Each row comes from the steps of one walk. Every step used is in the known rows, and no mark comes twice. Write the walk behind each row, first mark first.
In the rows, 128 means zero.
Known rows:
R-M: [135 136  94 173 132 120  97 140 129 140 128 132 119 119 137 126 120 133
 117 136 107 136 134 128 116 130 124 158 126 190 102  79 116 117 115 159]
A-J: [127 135  71 129 127 130 110 120 129 120 140 108 138 123 124 117 136 136
 141 115  99 163 124 130 124 128 125  66 115  97 125 153 110 139 117 129]
A-T-U: [130 107  36 143 118 122  96 109 149 146 148 107 117 185  93 116 124 143
 109  94 123 126  95 138 101 154 160  92 122 137 115 166 118  97 152 129]
D-R: [127 139 115 147 128 120 125 101 128 123 153 142 125 127 151 132 115 125
 120 141 123 143 137 131 133 138 126 161 129 185 121 128 120 125  77 142]
A-T-U-W: [131 103  22 145 109 124 118 107 153 137 144 108 108 176  92 113 122 150
  94  95 125 130  81 134 103 173 176  90 121 138 121 184 101  88 151 125]
U-W: [130 118 100 134 111 131 174 124 136 111 121 133 110 112 128 124 124 142
  98 131 131 134 100 121 131 164 159 126 127 132 142 164  95 109 121 120]
W-V-P: [105 156  96 165 131 108  98 160 108 126 118 140 137 118 100  97 126 104
  83 171  78 174 106 121 108 137 166 112 141 102 181  80 155 152 104 171]
W-U-T-M: [136 103 152  98 118 113 155 120 142 140 151 136 138  73 170 131 131  95
 143 111 150 135 107 106 154 144 101 100 133 156  80 205 147 112  75 120]
R-M-T: [137 141  82 198 133 130 111 126 137 152 118 133 116 112 145 133 114 141
  87 137 106 136 144 128 110 160 123 175 124 216  75 107 116 106  99 152]
V-P-B-W-Z-T: [ 86 135 111 139 126 118  53 188 101 139 132 160 127 120  81 127 134  99
 124 169  81 166 132 109 107 108 155 122 150  75 144  88 194 175 128 181]
U-T-D: [132 116 120 117 121 100 153  99 149 139 140 139 130  70 138 121 115 114
 120  95 140 147 114 124 159 177 115  71 131 147  92 173 154  80 103 113]
Z-W-U-T: [111 123  89  98 114 120 153 142 141 130 130 145 122  91 113 138 125 101
 142 122 147 150  59 107 107 147 109 105 127 152 111 159 118  88  96 144]
A-T-D-R: [129 100  53 150 116 114  93 106 142 145 156 122 114 152 128 111 116 152
 110  93 120 151 116 136 115 185 133  98 120 177 102 151 128 101 101 158]
W-U-T-D-R-M: [134 108 153 113 119 111 152 120 146 143 157 141 134  78 169 132 120 105
 139 117 136 140 115 104 151 154  97 111 137 190  71 185 139 108  41 142]
U-W-Z: [122 126 118 124 100 121 205 133 126 116 111 141 106 119 136 122 127 132
  89 135 151 152  99 112 138 155 138 122 130 139 145 186 101 116  83 124]
M-T-A: [144 131 122 138 146 129 117  92 146 141 135 122 116 107 136 130 114 125
  79 119 108 143 139 131 120 174 141 127 124 172  84 169 118 117  77 109]
U-W-B-P: [123 126 108 133 115 124 165 165 132 118 123 144 110  96 121 123 126 142
  89 155  98 146 118 109 117 163 198 131 147 115 153 142 128 133 105 144]
P-B-W: [107 122 150 140 131 128  58 187 114 134 134 145 124 105 119 142 131 129
 140 161  98 145 157 118 112 114 153 136 148 108 114  77 176 174 158 160]
U-W-Z-T: [119 129 107 102 101 120 208 132 137 116 122 148 108 122 122 122 131 119
 107 134 146 154  93 106 152 158 134 121 134 132 143 201 105 108  87 130]
A-T: [126 111  48 148 118 126 101 120 135 139 138 109 129 159 122 114 133 151
 121 110 131 140 112 134 102 157 135 101 117 126 115 151 122 115 134 140]
M-T-Z: [133 132 132 147 136 151 143  79 149 137 122 131 120 113 129 133 106 139
  66 123 128 111 137 127 126 155 137 146 129 174 104 153 110 102  99  92]
V-P-B-W-Z: [ 88 133 120 154 125 118  51 190  93 139 125 155 125 118  91 126 131 108
 110 169  83 167 136 114  98 107 158 123 146  81 146  79 190 180 124 177]
Z-W-U-T-M-R: [117 119  78 105 113 113 145 131 142 138 137 150 113  70 124 136 117  97
 127 110 142 164  60 111 115 156 112 110 124 180  97 164 122  78  95 152]
U-T: [128 131 109 124 122 109 160 100 143 130 134 133 144  76 144 125 126 112
 128 117 148 143 115 123 147 157 117  91 129 126 102 173 143  92 109 102]
Z-T-D: [126 119 119  77 129 117 127 122 158 135 155 149 118 126  94 124 123 102
 160 104 110 134 117 117 166 155 117 108 139 134 115 159 148 100 130 152]
R-M-T-Z-W: [133 140  75 183 135 135 106 111 145 145 121 140 106 107 124 131 102 137
  74 131 108 131 120 126 104 153 131 170 124 229  88  88  97  87  98 141]
D-R-M-T-A: [139 146  89 184 139 113  98  91 137 138 156 142 112 114 162 131 102 127
  88 143  98 156 146 132 121 163 131 183 125 249  82 113 107 112  43 155]
B-W: [124 124 164 131 134 131  87 167 114 124 135 135 130 123 140 137 127 137
 155 151 121 141 128 131 125 129 165 108 146 122 111  81 140 170 152 133]
W-B: [124 142 114 119 132 122 124 169 127 141 130 136 127 104 115 122 130 127
 107 149  86 128 147 111 115 119 151 149 132 108 149 109 156 138 101 161]
W-Z-T-D-R: [115 136 141  83 112 105 170 130 134 140 142 159 115 140 124 123 125  95
 135 121 142 165 121 108 168 138  90 121 140 162 123 179 148 117  56 154]
V-P-B-W-Z-T-A-J: [ 92 136  97 127 133 110  32 178 105 134 146 149 126 114  78 118 134  94
 125 160  61 186 129 111 106 112 162  89 144  68 141  97 183 180 110 177]
P-B: [110 124 124 137 126 125  85 161 124 137 130 141 123 108 111 138 132 124
 117 144 103 135 157 116 115 113 126 150 136 112 126 110 167 144 141 158]
P-B-W-Z-T: [ 99 129 155 117 124 120  81 193 114 137 135 156 123 112 115 142 136 113
 146 162 109 159 152 107 128 109 135 134 154 107 116 100 184 173 134 168]
P-V: [110 144 130 137 127 115 119 156 109 135 139 142 136 126 109 128 124 123
 121 142 115 159 120 129 123 131 156 116 147 127 130  98 146 143 147 137]
D-T-A-J: [134 142  94 123 148 114  98  91 143 120 173 110 112 145 133 131 119 124
 109 123  94 156 125 131 128 131 116 118 114 181  70 132 107 124  44 122]
P-B-W-U-T-D-R: [109 110 168 127 126 118  73 177 123 139 154 155 125  81 141 145 125 117
 143 152 104 153 151 107 128 131 138 125 154 141  88 111 184 164 109 167]
V-P-B-W-U-T: [ 92 124 120 148 126 118  53 182 104 139 136 153 136  95 101 129 132 102
 123 165  83 160 130 109 102 118 158 112 148  79 128  99 193 170 122 169]

Which walk is each row?
[130 113 162  95 119 124 168 126 140 134 145 131 148  85 161 135 136 103
 149 125 150 130 110 103 146 135 100 102 136 135  90 201 138 121  69 119] -> W-U-T
[138 122  90 134 121  94 143  82 146 145 145 142 127  38 163 121 113 102
 101  96 142 166 116 130 164 174 121  98 123 176  77 183 153  74 112 112] -> U-T-M-R
[136 101  30 159 116 112  84 103 139 154 151 118 111 122 142 109 119 141
  95  88 124 164 113 141 118 175 141 107 110 177  91 163 131  97 136 149] -> A-T-M-R
[130 149  72 190 135 128 108 118 143 144 118 141 108 104 124 123 101 133
  63 142  98 144 116 124 102 158 138 167 128 229 101  78 101  91  92 150] -> R-M-T-Z-W-V
[133 126  89  95 129 112 116 105 154 141 161 152 114  96 119 124 121  92
 141 105 112 152 118 123 172 153 123 134 130 163 101 168 148  94 138 150] -> Z-T-M-R
[116 142 130  78 114 111 172 131 139 140 135 148 117 160  98 127 131  90
 134 121 143 146 106 109 158 116 108 115 142 133 131 188 141 114  91 135] -> W-Z-T-U
[119 139 142 127 134 118 115 189 123 139 131 145 129 107 119 127 131 129
 117 163  81 145 152 112 108 126 183 136 154 104 144  94 176 162 106 163] -> W-B-P
[ 92 130 110 158 130 122  36 185  98 136 130 151 127 116  88 127 130 112
 115 167  73 156 136 118  94 111 169 125 145  77 144  69 188 176 144 175] -> V-P-B-W
[134 148  83 196 131 120 112  99 134 139 146 146 117 118 164 136 105 134
  91 147 107 149 148 132 121 160 124 195 127 247  84 114 112 111  56 159] -> D-R-M-T
[130  94  60 140 117 118  96 119 142 148 144 115 115 152 117 109 122 153
 114  86 122 145 112 135 113 179 134  82 119 148 105 152 132 103 125 151] -> A-T-D
[108 143 142 157 137 116  68 188 101 122 128 143 136 114 119 115 126 120
 124 182  85 174 112 126 112 134 191  97 155 103 147  46 159 187 135 162] -> B-W-V-P
[125 128 118 133 130 152 147  93 151 137 122 139 112 109 119 138 105 130
  73 122 132 118 106 118 110 158 130 146 128 187 103 158 101  91  87 105] -> M-T-Z-W-U
[121 135  70 179 121 130 135 117 147 146 117 139 105 124  92 129 108 126
  37 136  91 137 112 122 107 182 179 144 137 159 116 175 134 101 117 129] -> M-T-U-W-V-P-B
[108 143  56 115 123 119 121 171 130 135 120 148 107 104  80 129 120 119
 112 137 102 148  84 113  85 136 145 138 125 131 152  94 130 100 120 175] -> Z-W-B
[ 88 150  42 148 123 108  89 175 116 127 113 156 112 107  65 115 120 102
  93 159  88 184  65 116  75 143 154 120 134 122 174  68 143 115 125 191] -> Z-W-V-P-B
[ 98 146  76 123 124 112 112 194 121 135 125 160 111 106  77 133 120 119
 115 152  93 171  86 114  79 141 177 125 147 130 149  75 151 122 128 179] -> Z-W-B-P-V
[125 114 188 108 129 128 114 165 123 128 146 137 144  93 162 141 133 119
 171 149 137 143 115 114 137 135 145  89 151 126  84 130 147 165 110 127] -> B-W-U-T
[100 125 157 120 123 113  75 183 117 139 146 164 115 108 120 141 126 113
 139 156 103 165 154 109 134 122 134 135 155 138 109 100 187 166 113 178] -> P-B-W-Z-T-D-R
[136 142  67 196 125 119 126  92 144 137 148 147 105 123 149 135  99 134
  75 140 104 144 130 131 122 171 146 190 129 252  90 133  99  95  63 150] -> D-R-M-T-U-W
[104 141  76 119 124 117 116 185 128 133 121 155 109 106  83 133 122 121
 118 147  99 160  88 113  81 141 169 128 140 130 148  85 144 116 122 174] -> Z-W-B-P
[118 131 161 106 124 113 112 165 117 138 142 155 119 111 144 132 126 110
 150 144 130 176 123 120 156 132 142 110 149 150  99 122 155 159 115 148] -> B-W-Z-T-M-R
[125 135  78  89 123 118 152 117 166 123 151 145 113 146  69 120 123  95
 128 122 104 132  80 114 156 153 164 114 145 124 144 177 121  88 146 134] -> Z-T-U-W-V
[132 105 165  98 117 113 162 116 145 138 157 140 138  82 165 133 124 103
 143 114 143 138 113 105 155 154  98 100 137 170  80 200 143 111  44 132] -> W-U-T-D-R
[134 147  93 187 134 125 111  85 138 136 150 147 115 115 159 133  98 134
  82 144 108 141 145 131 124 153 129 192 128 250  92 104 103 104  54 146] -> D-R-M-T-Z
[119 134 130  85 113 103 163 133 131 141 135 154 115 129 129 122 133  88
 136 119 148 160 114 109 166 127  93 119 135 148 122 184 151 119  84 141] -> W-Z-T-M
[121 121 113  98 101 116 205 132 140 120 125 151 101 118 120 120 125 119
 105 122 142 156  93 106 158 169 133 112 136 142 139 201 111 102  83 135] -> U-W-Z-T-D
[ 94 131  92 157 126 121  54 165 106 138 126 148 126 119  82 124 130 109
 102 155  77 150 137 116  95 112 151 134 136  80 151  92 182 155 131 172] -> V-P-B
[118 119 137  84 129 142 127 107 145 116 138 141 110 114  96 129 107 115
 112 119 137 116  76 113 115 110 133 118 132 159 146 113  89  98 101 112] -> T-Z-W-U
[103 128 145 135 124 110  66 187 118 144 146 166 112 105 123 141 123 115
 136 159  96 168 156 109 130 124 133 145 154 158 100  83 182 163 109 188] -> P-B-W-Z-T-D-R-M
[113 143 139  82 114 114 175 140 129 136 129 150 125 142 119 125 138  95
 144 132 149 156 119 107 158 118  91 122 138 127 131 178 144 127  79 142] -> W-Z-T
[135 132 118  58 147 112 104 107 157 122 170 136 123 123  95 120 129  86
 160 117 100 145 113 118 156 138 132 100 135 118 120 157 128 117 110 132] -> Z-T-A
[132 102  41 166 118 111  82 110 142 150 157 123 111 152 131 110 112 153
 107  96 113 155 118 137 111 184 132 109 119 198  94 136 125  98  96 169] -> A-T-D-R-M
[135 124 117 166 128 130 140  93 147 151 133 142 109 110 147 135 102 139
  74 112 115 138 145 131 133 197 124 150 128 215  77 169 135  99  73 136] -> M-T-D-R
[137 127  86 160 121 140 165  94 157 143 120 129 104 134 110 137 108 137
  57 114 119 117 110 128 121 184 165 143 130 177  96 200 107  85 122 102] -> M-T-U-W
[127 108  68 132 124 136  97  91 144 131 146 110 124 155 112 109 119 151
 103 104 133 124 107 133 107 142 146  95 121 136 129 137 103 105 127 115] -> A-T-Z
[140 129  89 191 131 124 106 125 143 158 123 137 107 108 142 130 106 142
  82 120  99 138 143 129 118 174 123 163 126 231  68 108 124  98  95 159] -> R-M-T-D
[130 109 178 116 127 120 107 155 124 137 152 142 134  71 173 138 124 115
 155 139 132 158 118 117 147 143 148  96 148 155  69 137 152 154 110 133] -> B-W-U-T-M-R
[125 128 100 129 118 115 142 147 143 133 140 140 102 140  74 127 112 125
  81 129  90 133  92 120 119 148 221 115 153 133 145 147 129 111 146 126] -> T-U-W-B-P-V
[109 135 171 146 131 115 111 176 109 129 137 150 138 128 120 135 128 128
 138 157 113 175 130 130 115 139 192 102 174 123 122  88 170 173 147 135] -> B-P-V
[114 144 111 147 134 141 133 120 141 141 123 150 114 101 101 136 102 133
  60 139 107 140 115 120 100 164 169 141 145 175 115 118 127 105 103 118] -> M-T-Z-W-B-P-V
[131 122  99 126 118 119 147 138 150 131 137 136  98 141  82 126 113 126
  84 124  95 123  94 120 121 148 211 118 147 134 146 157 123 106 140 123] -> T-U-W-B-P
[ 91 132 102 145 125 109  44 179 103 147 139 165 118  98  92 124 126  95
 108 157  76 181 134 113 116 120 158 128 146 105 130  96 199 164 127 188] -> V-P-B-W-Z-T-M-R
[ 93 123 127 149 128 125  41 190  99 138 134 151 130 113  95 131 132 108
 123 169  77 154 134 110  96 109 162 125 147  80 136  84 187 182 127 178] -> V-P-B-W-U
